Every row comes from one small tree of marks. The marks that hang from a mark follow it in brackets, in the order of their numbers. Every link used is in the known rows. Which tree was each row made from?
Known rows:
k928(k394(k953)): 1.47; -1.89; -0.81; 0.13; 1.33; -2.34; -0.36; 2.30; 1.99; 0.75; 0.41; -0.07; -1.04; -0.76; -1.13; 0.76; -0.03; -1.10
k394(k517(k149 k189(k982(k284))) k953): -0.86; -2.30; 1.74; 0.54; 0.17; -1.72; -0.09; 4.78; 5.31; 3.74; -1.21; -1.38; -0.26; -0.90; -0.64; 2.56; -0.45; 0.16
k719(k928(k394(k517(k149 k189) k953))): 0.17; -1.35; 0.68; 1.27; 0.42; -3.75; 0.62; 5.47; 3.83; 2.72; 0.30; -0.82; -0.82; 0.07; -1.47; 0.38; 2.25; -0.20
k982(k284): 1.03; -2.64; -0.02; -0.14; 1.82; -1.68; 0.45; 0.40; 2.35; 1.76; -1.95; -0.81; -0.85; -1.26; -0.65; 2.31; -0.98; -1.17
k953(k394(k517)): 0.59; -2.63; 0.68; -0.22; 1.45; -1.31; 1.46; 3.11; 1.84; 0.79; -0.43; 0.03; 1.82; -0.13; -0.72; 2.04; 0.84; -0.58
k517(k149 k189): 0.18; 0.05; 1.96; 1.35; 0.88; -0.22; -0.88; 0.58; 4.50; 2.67; -1.28; -0.61; 0.25; -0.42; -0.46; 0.07; -0.27; -0.16
k719(k928): 0.39; -2.68; 0.01; 0.61; 0.77; -2.70; 1.74; 0.68; 0.91; 1.40; -0.28; -0.40; 0.10; 0.36; -0.67; 0.32; 1.31; -1.17
k719(k928(k394)): 1.90; -2.12; -0.90; 0.72; 1.21; -3.47; 1.56; 1.52; 1.75; 0.67; 0.82; -0.33; -0.47; 0.87; -1.18; 0.26; 1.90; -1.40
k394(k517(k189(k982(k284))) k953): -0.57; -3.63; 1.12; -0.51; 0.78; -2.09; 0.28; 4.36; 3.93; 3.28; -0.74; -1.40; -0.84; -0.84; -0.53; 2.36; -0.31; 0.99
k189(k517 k982(k284)): 2.13; -3.92; -0.91; -0.33; 1.03; -1.39; 1.83; 0.14; 3.23; 0.97; 1.74; -1.11; 1.57; 0.95; 0.09; 3.05; -0.79; -1.44
k394(k517): 0.01; -2.50; 0.37; -0.43; 1.46; -1.32; 0.69; 2.30; 1.64; 2.44; -0.35; -0.43; 0.31; -0.62; 0.28; 1.24; -0.07; 0.43
k953(k394): 1.19; -2.22; 0.41; 0.23; 1.37; -0.88; 1.13; 0.90; 1.63; -0.18; -0.59; 0.22; 1.79; -0.03; -1.05; 1.51; 0.52; -1.64
k149(k517): 0.90; -1.66; 0.03; 1.20; 1.67; -1.32; 0.33; 0.79; 1.55; 1.58; -0.55; 0.40; 0.11; -0.48; -0.45; 2.73; -0.83; -0.03
k284(k982): 0.22; -2.83; -1.66; 0.03; 1.85; -0.85; 0.23; -0.70; 2.28; 0.43; -0.79; -0.45; 1.50; 0.10; -0.04; 1.96; -1.32; -1.28
k517(k394): 0.26; -1.52; 0.26; -0.43; 0.70; -1.12; 0.68; 1.39; 3.75; 1.38; -0.39; -0.72; 0.27; -0.46; -1.59; 1.15; 0.54; -0.79
k149(k517(k189 k394)): 0.41; -0.58; 1.23; 0.93; 1.22; -1.24; 0.01; 2.43; 5.06; 2.45; -0.63; -0.58; -0.23; -0.29; -1.89; 2.39; 0.32; 1.33
k517(k149 k189(k982) k394): 0.16; -0.35; 1.90; 0.79; -0.57; -0.25; 0.31; 1.71; 7.44; 2.15; 0.04; -1.33; 1.21; 0.96; -1.74; 1.21; 0.71; -0.49

Which tree is each row?
0.58; -0.53; 0.18; 0.52; 0.12; -0.72; 0.89; 1.83; 5.06; 1.58; 1.38; -0.79; 2.08; 0.17; -1.11; 1.58; 0.44; -1.54  k189(k517(k149 k394))
0.53; -2.06; 1.59; -0.07; 1.62; -1.01; 0.80; 3.31; 3.17; 1.47; -0.63; -0.34; 1.41; -0.03; -0.87; 1.33; 1.13; 0.62  k953(k394(k517(k189)))
-1.20; -1.91; 1.85; 0.64; -0.19; -1.19; -0.21; 4.28; 4.59; 3.33; -0.23; -0.85; 0.44; -0.34; -0.29; 1.44; -0.06; 0.53  k394(k517(k149 k189(k982)) k953)
-0.13; -1.70; 1.06; 0.85; 0.13; -1.58; 0.30; 3.51; 5.37; 2.12; 0.23; -0.62; -0.03; 0.10; -2.05; 3.09; 0.30; 0.92  k149(k517(k189(k982) k394(k953)))
-0.55; -1.31; 1.80; 0.59; -0.65; -1.43; -0.05; 3.73; 7.79; 2.74; -1.30; -1.84; -0.25; -0.56; -2.46; 2.63; 0.21; -1.01  k517(k149 k189(k982(k284)) k394(k953))
0.71; -2.09; 1.84; 0.66; 0.94; -1.18; 1.25; 3.76; 5.59; 1.70; -1.12; -0.90; 1.81; 0.38; -1.17; 3.28; 0.69; -0.68  k953(k394(k517(k149 k189(k982(k284)))))
-0.35; -1.50; 0.20; 0.80; 0.52; -1.99; 0.34; 3.59; 3.36; 1.82; -0.59; -0.12; -0.34; -1.22; -2.07; 3.35; -0.02; -0.13  k149(k517(k394(k953)))
0.49; -2.85; -0.69; 0.36; 0.76; -4.29; 1.55; 4.91; 1.58; 1.73; 0.86; -0.52; -0.92; 0.01; -1.20; 0.88; 2.13; -0.62  k719(k928(k394(k517 k953)))
-0.42; -0.62; 2.03; 0.71; 1.03; -0.76; -0.44; 2.92; 4.40; 3.61; -1.03; -0.78; 0.31; -0.58; -0.06; 0.71; 0.08; 0.92  k394(k517(k149 k189))
1.32; -2.04; 0.18; 0.45; 1.42; -3.61; 1.30; 3.72; 3.07; 2.25; 0.87; -0.90; -0.76; 0.90; -1.02; 0.07; 2.46; 0.59  k719(k928(k394(k517(k189))))
-0.83; -0.75; 1.90; 0.72; -1.03; -0.85; -0.13; 3.27; 7.07; 2.38; -0.17; -1.26; 0.64; 0.07; -2.05; 1.33; 0.61; -0.64  k517(k149 k189(k982) k394(k953))
-1.20; 0.13; 2.18; 0.79; -0.36; -1.02; -0.88; 3.64; 6.38; 2.93; -1.28; -1.11; -0.25; -1.26; -2.29; 0.68; 0.60; -0.27  k517(k149 k189 k394(k953))
-0.48; -0.93; 1.31; 0.86; 0.71; -1.75; -0.39; 3.80; 4.80; 2.58; -0.72; -0.50; -0.77; -1.03; -2.24; 2.52; 0.29; 1.17  k149(k517(k189 k394(k953)))
-1.16; -2.44; 1.47; -0.32; 1.00; -1.65; -0.55; 4.28; 2.71; 3.48; -0.74; -0.74; -0.87; -1.45; -0.35; 0.61; 0.10; 1.61  k394(k517(k189) k953)
0.53; -1.65; 1.97; 0.79; 0.56; -0.59; 1.09; 3.36; 4.90; 1.41; -0.11; -0.44; 2.59; 0.98; -0.81; 2.04; 1.02; -0.38  k953(k394(k517(k149 k189(k982))))
0.97; -1.81; 0.57; 0.54; 0.80; -2.61; -0.28; 5.19; 5.89; 2.68; -0.05; -1.21; -0.92; -0.27; -1.23; 2.48; 0.13; -0.24  k928(k394(k517(k149 k189(k982(k284))) k953))
